Each row was made from one path, in order. Every step used is in the known rows, and no mark comes twice. Write each row's path.
Known rows
suve -> geza: [ -4.7  -7.4  -3.2  -6.7  -2.4  -7.5  21.5 -30.6  -4.3 -18.4 -31.0  -7.3
   3.4  15.7  -7.6   0.9 -21.3  -9.0  -8.6  26.4  17.2]
geza -> suve -> nibar: [  7.8  -3.1   0.8  -7.1   8.5 -16.2  14.3 -31.5 -16.8 -21.4  -4.8  -5.4
   4.5  19.8 -14.5   7.5 -13.8  16.4  -7.2  20.0  11.8]
forer -> geza: [ 14.8 -10.6  -1.1  15.8 -16.8 -16.8  47.5 -36.1   3.2 -13.7  -2.5  -9.9
  -2.8  13.8 -29.5 -14.7  -6.7   6.3  13.9  29.9   1.7]
beda -> nila -> geza -> suve: [ -4.9  -1.5 -10.4  -6.2  -1.3  -8.9  28.8 -25.2  -4.4 -32.4  -2.2   2.1
   3.2   1.3 -13.9   9.7 -16.0 -11.3  21.4  16.1  17.2]
suve -> beda -> nila -> geza: [-14.8  13.1 -12.3 -10.9  -8.5   0.6  31.2 -22.5  -4.6 -24.8 -19.4  14.5
   0.6   7.4   3.3   1.5  -2.3 -17.8   6.7  21.9   2.7]
suve -> nibar: [  5.6   5.7  -0.9  -8.0   2.5 -11.7  14.7 -26.1 -15.7 -12.2 -19.3  -1.8
  -1.5  19.1 -12.1  -0.7  -5.3  15.2 -14.0  23.0   2.2]
forer -> nibar -> suve -> geza: [ -0.1 -15.0  -3.1   5.1   4.8 -31.6  28.6 -29.3   5.9 -17.6 -22.5 -20.0
  13.4  34.1 -25.5  11.9 -39.6  -4.3 -14.6  20.1  24.6]
nila -> geza -> suve -> beda -> forer: [-14.0 -13.5   7.6   5.7  -7.1 -12.8   9.1 -23.4   2.7 -31.2  -4.7  39.3
   2.0  31.4 -20.9 -15.7 -15.9 -22.0 -15.0  19.8  12.3]
beda -> nila: [ -0.3  20.0  -5.2 -16.6  -9.2  -4.7  32.1 -11.7  -1.6 -28.5 -21.8  15.0
  -9.3  -1.9 -11.4 -29.0 -16.8 -14.9  12.1  22.7  -5.9]
nila -> geza -> forer -> nibar -> suve -> beda -> zofi: [ -5.8  -8.4  -4.9  -3.5  13.3 -21.6   8.4 -45.8   9.0 -21.8 -19.0  19.2
   3.4   6.5 -11.1 -22.7 -26.6 -44.1 -25.9  30.1  -3.3]
suve -> nibar -> forer -> geza: [ 11.2 -18.8   4.5  17.8 -15.1 -26.8  49.3 -20.9  11.5  -6.7 -10.9 -12.4
  11.4  24.3 -29.6  -0.4  -1.8  16.6   4.1  26.9 -14.3]
nibar -> suve -> geza -> nila: [ -0.4   2.1  -8.9   7.0 -10.6 -13.4  41.8 -21.2 -15.9 -25.1  -8.1  -1.0
  17.5  26.3 -41.0 -14.6 -19.4 -23.1 -18.4  16.9  48.7]
forer -> nibar: [ 14.8  -4.2 -13.5  16.3   5.8 -38.1  29.0 -15.7 -13.7  -8.3 -15.1  -4.2
   0.2   8.5 -22.7 -15.1 -24.9   2.4  -0.8  24.7  -3.1]
geza -> suve: [ 11.5 -17.1   0.2   3.5   5.2 -18.0  20.6 -32.3  -7.9 -24.6   5.0   6.1
   0.6   5.5 -26.6 -14.5 -23.1 -11.2  12.0  14.9  25.1]
nila -> geza -> suve: [ -0.9 -13.4  -8.8   2.9   1.0 -12.9  23.6 -31.2  -7.1 -23.8   1.1   0.5
   3.8   4.4 -19.4  11.1 -13.4 -10.3  16.7  13.9  26.0]
nila -> geza -> forer -> nibar -> suve -> beda: [  2.1 -21.0   1.3  18.9   7.4 -35.1  24.0 -29.8   3.0 -16.4  -4.1  13.6
  11.8  40.6 -18.1 -18.3 -30.0 -18.7 -27.1  14.3  18.8]
forer -> geza -> suve: [ 15.9 -21.3   1.1  13.0  -3.8 -21.2  38.9 -40.1  -0.7 -26.0  13.9  -9.0
   4.5  12.0 -30.8  -6.3 -19.8   2.9  19.5  22.3  18.2]
geza -> forer -> nibar -> nila: [  4.3  12.1 -18.2  17.7   5.0 -41.6  38.3  -0.6 -25.0 -15.7 -16.3  -2.3
 -12.1  11.4 -41.7 -25.4 -23.4  -5.6 -22.8  25.3  -9.2]
beda -> suve -> geza -> forer -> nibar: [ -5.0 -10.3 -14.0  17.8  -3.4 -41.8  28.6  -1.3  -0.5 -21.4 -28.7 -13.5
   4.2  22.6 -12.5  -3.0 -39.7   0.1 -13.3  32.9  -9.6]
forer -> nibar -> suve -> beda: [ 13.6 -21.3   7.9  13.5  13.3 -36.6  23.4 -39.9  -2.1 -14.8   4.0  17.0
  11.6  40.9 -23.7 -29.4 -31.8 -17.5 -23.6  15.7  24.1]
nibar -> forer -> geza -> nila: [ 10.5  -3.5  -8.4  25.1 -22.9 -18.5  61.0 -11.9 -11.6 -16.1   1.1   3.7
  16.3  15.9 -47.6 -28.4   0.1 -13.3  -1.2  22.8  19.7]

Write each row's path
[ -2.0   9.2 -14.1   8.0   3.5 -43.2  39.9  -5.2 -21.1 -23.5 -15.5  -6.9
  -6.9  23.0 -38.9 -14.1 -31.4  -5.3 -20.2  33.9  -6.4] | beda -> suve -> geza -> forer -> nibar -> nila
[-11.0  17.9 -18.0  -5.2  -1.4 -10.9  31.7 -21.5 -23.7 -13.3 -16.8  -4.0
  -5.6  12.0 -23.6  19.5   6.5   1.2  -7.8  21.7   5.4] | suve -> nibar -> nila -> geza
[ 12.4 -23.5   3.8  23.2 -18.2 -26.6  52.5 -19.7  15.5  -6.4  -9.0  -5.8
   8.2  17.1 -35.0 -12.5  -4.7   2.7  11.9  25.3  -9.3] | nibar -> forer -> geza
[  3.2   3.2  -5.1  21.7 -25.2 -11.9  51.4 -21.1 -15.4 -28.2   7.6  16.5
  11.0  27.0 -43.8 -33.4  -3.2 -15.4 -12.1  27.2  24.9] | suve -> beda -> forer -> geza -> nila
[  9.5   0.0  -7.7  21.6 -20.8 -18.7  58.6 -12.7 -14.7 -16.7   0.0  -1.0
  19.3  21.4 -43.5 -19.5   2.1  -3.1  -6.5  23.7  16.6] | suve -> nibar -> forer -> geza -> nila
[-19.2  -5.0 -18.4  18.7 -19.1  -9.9  21.6   5.2   7.4 -16.1 -36.9   3.4
  -7.7   4.9  -9.9  -5.2  -9.2 -17.3 -11.1  16.0  -3.3] | nila -> geza -> forer
[ -8.5 -14.8  14.5   9.0  -7.8 -19.9  10.8 -21.6  12.1 -25.5  -7.6  41.4
   0.0  42.7 -36.2 -29.6 -23.0 -25.7 -25.5  16.3  14.9] | nibar -> suve -> beda -> forer
[  8.9 -20.4   9.3  12.2 -17.0 -29.8  51.2 -23.3  13.9 -12.0  -4.6 -10.1
  12.4  31.4 -32.7   1.8  -6.2  16.1  10.5  33.0 -13.1] | beda -> suve -> nibar -> forer -> geza
[  7.7  14.5  -5.1  -7.2  12.0 -24.5  29.3 -25.7 -33.5 -22.3  -0.5  -1.7
  -7.1  18.8 -39.2  -7.3 -11.6   6.1 -17.6  23.0   8.3] | geza -> suve -> nibar -> nila
[-23.7   6.9 -19.5   9.5 -21.9  -6.4  27.2  11.2  10.1 -25.0 -40.0   4.8
  -8.2   2.1  -3.6  -6.5 -11.3 -18.2  -6.3  18.0 -11.7] | beda -> nila -> geza -> forer
[  9.7  12.6  -4.7  -2.4   7.7 -26.4  38.4 -30.0 -30.1 -23.1   4.1  -9.1
  -5.0  21.5 -40.8  -3.4 -10.3  13.2 -13.8  26.6   5.0] | forer -> geza -> suve -> nibar -> nila
[ -5.2  -3.9 -13.2   7.8   3.9 -26.0  28.7 -21.0 -14.7 -28.3   3.4   1.2
   2.1  11.9 -34.0  13.5 -18.1  -7.2   5.6  18.1  15.5] | beda -> forer -> nibar -> nila -> geza -> suve
[-11.9   9.5 -12.8  -4.0  -4.3 -14.1  35.1 -21.0  -0.2 -24.2 -15.6   6.6
   6.5  16.5  -5.3   7.9 -12.8 -13.9   3.3  19.5   4.7] | forer -> nibar -> suve -> beda -> nila -> geza
[ -9.6  -9.4  10.9   5.7  -9.5 -12.4   8.0 -19.9   2.6 -25.3 -13.0  44.5
  -4.5  31.4 -23.0 -33.6 -15.0 -24.0 -22.3  23.1   4.9] | suve -> beda -> forer
[-16.1 -10.3  -9.9  12.9 -14.1 -12.4  18.7  -0.3   8.1 -21.6 -44.2  -4.5
  -3.5  13.9  -5.1 -11.9 -25.9 -15.2 -23.8  22.1   0.1] | suve -> geza -> forer
[ -2.4  -8.5 -18.5  23.5  -1.4 -38.5  26.9   1.3  -3.0 -15.6 -35.3 -15.7
   3.5  15.5  -9.9  -5.4 -35.7   1.0 -19.4  26.6 -10.6] | suve -> geza -> forer -> nibar
[-15.1  17.8 -17.6 -11.5 -13.1   0.7  33.5 -14.4  -1.9 -22.9 -25.0   5.7
  -4.0  -1.7  -5.5   8.6  -0.9 -13.4  16.3  20.5  -0.2] | beda -> nila -> geza
[  6.9 -20.4   4.0  14.8 -10.6 -21.4  34.2 -32.3   5.5 -31.4  11.3   0.8
   3.3  18.8 -36.7  -5.5 -20.9   0.6  14.5  23.3  13.6] | beda -> forer -> geza -> suve
[  3.0  -1.0   6.3  -7.7  -3.2 -14.9  38.9 -23.7   3.3 -35.5  -3.3  19.7
   8.7  16.4  -5.0 -28.8 -21.5 -15.6   5.4  24.2  -4.2] | nibar -> forer -> geza -> suve -> beda -> nila
[  4.9 -21.9   6.8   6.3   3.0 -29.5  22.9  -6.6   4.0  -8.1 -17.9   6.1
  16.0  19.9 -24.8   0.2 -10.3   1.9  -6.6  13.1  -4.2] | geza -> suve -> nibar -> forer
[ -1.0 -20.2   2.1   5.8   1.1 -26.7  24.8  -6.1   4.4  -7.8 -19.4   3.6
  17.8  19.1 -21.5  12.5  -5.5   2.2  -4.2  12.9  -4.3] | nila -> geza -> suve -> nibar -> forer
[  3.0  14.5 -12.5  10.9   4.0 -39.9  34.5  -6.4 -24.8 -18.2 -10.2   8.7
 -11.7  17.3 -50.7 -21.8 -20.7  -5.7 -18.8  27.0  -6.8] | beda -> forer -> nibar -> nila
[-13.0  13.4 -22.1   7.8  -4.5 -23.9  35.2 -10.8 -18.3 -15.4 -17.0   2.1
  -5.7  11.7 -32.8  13.6  -3.7  -6.6  -5.1  23.4  -0.3] | beda -> forer -> nibar -> nila -> geza
[  7.4 -16.8  -5.3  26.6   0.7 -48.0  30.4  -7.9  14.2 -12.8 -12.4  -7.8
   4.9  31.1 -46.7 -12.0 -41.0  -8.2 -15.4   8.8  14.5] | geza -> forer -> nibar -> suve
[  3.9   5.4   3.9 -10.8  -2.2  -9.8  36.9 -31.6  -2.6 -38.9   0.3  17.6
   3.4  14.9  -2.5 -29.6 -22.8 -13.4   6.7  26.0   1.3] | forer -> geza -> suve -> beda -> nila
[  2.7 -20.4   3.2   2.6   9.8 -12.8  17.7 -46.3 -12.6 -24.8   7.4  22.6
   9.7  22.9  -2.7 -14.6 -15.1 -20.4  -7.8  18.8  26.8] | nila -> geza -> suve -> beda
